Each row was made from one path, in order. Every step used is in the known rows, and no mark comes twice. Write each row's path.
In the rows, 128 means zero.
Known rows:
munaz -> mukib -> lanif: [131  98 100 148  94 126 152  93 135 121  96 107 135 116 110 144  81 151
 168 114 116 117 126]
lekad -> rosaf: [108 152 110 110 137 125 139 121 147 134  86 145 132 109 147 129 118 149
 132 149 110 154 108]
mukib -> lanif: [115 115 116 150 115 140 126 118 125 118 121 143 135 113 130 135 114 152
 150 130 122 119 148]
puboso -> bafu -> rosaf -> lanif -> mukib: [113  96  47 148 163 131 129  79 123 155 125  78 175  86 153  94  58 136
 159 136 145 120  76]
lekad -> puboso -> lanif -> mukib -> munaz: [107 133 136 117 101 137 160 117 137 103 156  84 188  84 136 134  62 106
 132  90 105 129  87]
lekad -> rosaf -> bafu: [122 156 104 105 168 119 164 118 140 146 115 119 127  89 163 129 121 167
 129 142 132 138  75]
rosaf -> lekad -> puboso: [142 117 125 125 119  94 121 122 142 112 141 108 169 124 184 126 138  77
 127 125 105 121 125]
bafu -> rosaf -> lekad -> puboso -> lanif: [ 87 117  79 113 142 102 160  86 155 143 132 101 201  87 205  85 110  98
 149 122 110 126  85]
bafu -> rosaf -> lekad -> puboso: [112 109  87 114 145  92 147 101 157 135 121 109 185  95 195  98 130  89
 125 136 109 132  92]
munaz -> mukib: [141 110 112 129 107 117 153 102 139 130 103  95 128 131 110 137  94 131
 147 110 122 127 107]
lekad -> puboso -> bafu -> rosaf -> lanif: [ 87  99  88 169 181 114 133 107 116 113 157  66 177  96 183 119  71 112
 147 116 143 131  61]
mukib -> lanif -> rosaf -> bafu: [120 125 100 143 178 158 173  92 135 133 125 101 136  80 149 117  87 178
 146 131 158 137 107]
lanif -> rosaf -> bafu -> puboso: [144 130 124 124 214 159 186  83 144 156 161  77 153  82 160 100  86 133
  89 116 161 165  53]
munaz -> mukib -> lanif -> zavi: [139 113  89 135 100 119 141  91 135 114  74 120 167 121  98 130  65 153
 141 125 133 105 121]
lekad -> puboso: [122 112 145 138 131 107 142 136 130  82 143 104 145 119 148 155 115 101
 112 113 117 140 108]
lanif -> rosaf -> lekad -> puboso: [130 126 117 123 163 123 150  96 159 118 118  92 171 110 183 105 103  93
 124 133 123 158 114]
rosaf -> lekad: [147 132 112 115 116 112 108 114 139 154 126 130 155 132 167 102 150 103
 142 138 113 109 143]
rosaf -> bafu -> puboso -> lanif -> zavi: [136 146 113 112 177 139 166  89 123 157 180  91 197  87 156  92  86 131
  92 102 163 111  45]
puboso -> lekad -> rosaf -> lanif: [ 80 150  88 109 149 130 122  86 132 144  84 137 155  88 205 107 123 135
 191 140 105 119 136]
puboso -> bafu -> rosaf -> lanif -> zavi: [ 96 127  55 150 188 129 110  95 109 156 122  96 194 107 158  75  65 142
 145 141 172 106  70]
bafu -> rosaf: [ 99 118  90 116 152 124 153 107 144 148 109 126 147 100 146 101 120 137
 126 139 131 137  96]
lekad -> rosaf -> lanif -> mukib -> munaz: [120 171 102 100 108 156 113 109 144 148  81 100 180  88 153 115  75 166
 161 130 106 135  95]
puboso -> lekad: [102 119 112 116 142 121 140 105 123 136 125 155 130 103 161 112 144  99
 151 133 109 107 155]
puboso -> bafu -> rosaf -> lanif: [ 88 114  65 164 184 137 120  96 111 162 142  85 163 102 170  87  80 140
 170 131 155 118  75]
lekad -> puboso -> lanif: [ 91 122 135 137 129 118 158 117 128  91 158  92 164 108 159 139  92 109
 141  95 120 135  97]
lanif -> rosaf -> bafu -> puboso -> lekad: [125 124 114 115 223 155 196  65 140 161 160  96 155  64 184  88  98 112
 106 120 146 150  73]
bafu -> puboso: [142 119 141 129 144 142 135 106 137 142 160 120 157 114 143 118 117  98
  87 114 120 147  91]
rosaf -> bafu: [145 132 120 123 161 122 157 127 118 144 159  99 122 104 147 129 134 149
 125 119 155 110  92]
munaz -> mukib -> lanif -> rosaf -> bafu -> puboso: [143 100  97 145 163 153 199  54 151 144 124  65 157  78 137 120  47 153
 131 103 142 150  62]

Which path is each row?
[107 152  97 100 168 137 120  68 139 149 102 138 212  84 197  87  97 105
 122 135 113 127  94]
bafu -> puboso -> lekad -> rosaf -> lanif -> zavi
[115 121  75 106 141 109 136  92 155 173 108 129 172 103 180  75 139 114
 139 148 118 120 108]
bafu -> rosaf -> lekad
[101 135 126 128 177 177 173  66 150 154 157  90 184  91 157  85  64 117
 115 103 134 171  70]
bafu -> puboso -> lanif -> rosaf
[113  99  60  97 121  98 168  69 167 135 116  92 212  71 188  92  87  94
 139 129 101 128  86]
bafu -> rosaf -> lekad -> puboso -> lanif -> mukib
[147 138 130 102  94 151 133 128 137 141 125 119 155  98 100 123  91 126
 116 120 109 121 115]
lanif -> mukib -> munaz
[ 96 132 121 133 188 136 201  96 135 105 163  56 167  80 175 121  67 133
 137  95 152 151  61]
lekad -> puboso -> lanif -> rosaf -> bafu
[119 110 129 118 155 135 145  86 132 147 158 144 158  91 173 105 130  71
 110 118 102 129 117]
bafu -> puboso -> lekad
[103 163 100 122 137 138 109 109 137 136  83 107 158 111 175 121 104 169
 171 134 123 142 109]
lekad -> rosaf -> lanif
[ 98 144  91  95 177 113 172  96 135 153 114 147 128  67 193 114 137 134
 153 145 114 118 106]
puboso -> lekad -> rosaf -> bafu
[110 136  81 107 123 155 127  94 140 162 106  82 196  78 151  87  78 153
 157 120 131 118  85]
bafu -> rosaf -> lanif -> mukib -> munaz
[ 94 130  69 100 146  95 150  84 153 137 112 110 229  92 194  73  95 100
 127 133 126 113  80]
bafu -> rosaf -> lekad -> puboso -> lanif -> zavi
[135 107  80 139 119 137 160  60 159 144  77  94 158 108 144 107  68 141
 175 126 118 134 126]
munaz -> mukib -> lanif -> rosaf -> lekad
[ 95 128  80 128 151 137 125  94 133 152 107  89 173 103 174  91 107 155
 167 125 146 124  95]
bafu -> rosaf -> lanif
[132  95  93 145 122 120 169  67 160 110  89  78 171 102 158 125  59 122
 163 115 111 143 111]
munaz -> mukib -> lanif -> rosaf -> lekad -> puboso
[156 123 132 125 175 133 161 106 127 154 188  91 149  93 159 119 121 120
  88 107 146 129  58]
rosaf -> bafu -> puboso
[ 84 141  98  99 151 119 149  97 141 140  87 172 133  85 177 114 133 117
 155 152  92 131 137]
puboso -> lekad -> rosaf
[113  82  70 154 159 109 142  91 124 105 141  59 188  80 167 126  51 105
 139 120 133 131  62]
lekad -> puboso -> bafu -> rosaf -> lanif -> mukib
[135 148 114 107 181 132 170 101 147 155 141 112 151  79 173 121 112 143
  95 131 126 154  45]
lekad -> rosaf -> bafu -> puboso
[114 128 118 124 117 105 134 104 140 122 152  96 187 113 195 111 116  84
 154 109 105 114 115]
rosaf -> lekad -> puboso -> lanif
[ 93 105  76 153 185 125 145 107 122 159 142 118 140 101 143  94  92 123
 132 143 144 128  75]
puboso -> bafu -> rosaf
[136 115 121 116 185 128 171  87 123 161 186 114 149  72 186 107 134  97
 108 111 131 111  81]
rosaf -> bafu -> puboso -> lekad
[102 130 115 104 165 134 154  79 150 152 124 158 161  77 186 106 121  88
 112 135  86 150  97]
bafu -> puboso -> lekad -> rosaf
[121 103  94 148 129 149 174  71 150 125  78  93 140 105 115 126  51 161
 165 119 130 147 114]
munaz -> mukib -> lanif -> rosaf
[140 148 118 118  95 163  99 115 124 144 121  78 182 103 136 113  82 145
 161 106 127 108 116]
rosaf -> lanif -> mukib -> munaz
[121 126  94 138 143 151 135  82 150 143  98 125 161 101 165  94 100 141
 159 145 123 137 149]
mukib -> lanif -> rosaf -> lekad
[108 157 107 106 179 142 182  85 146 164 151 100 166  69 183 107  91 150
 118 116 128 151  37]
lekad -> rosaf -> bafu -> puboso -> lanif
[ 84 146 109 125 163 165 171  85 142 144 123  96 156 100 144  91  70 149
 160 115 144 154 104]
puboso -> lanif -> rosaf
[116 137 113 118 168 165 159  56 157 172 156  92 202  93 185  65  79  98
 125 110 122 157  81]
bafu -> puboso -> lanif -> rosaf -> lekad
[128 132 123 124 174 144 176  91 125 162 200  80 166  82 169 104 100 129
 114  91 146 122  49]
rosaf -> bafu -> puboso -> lanif
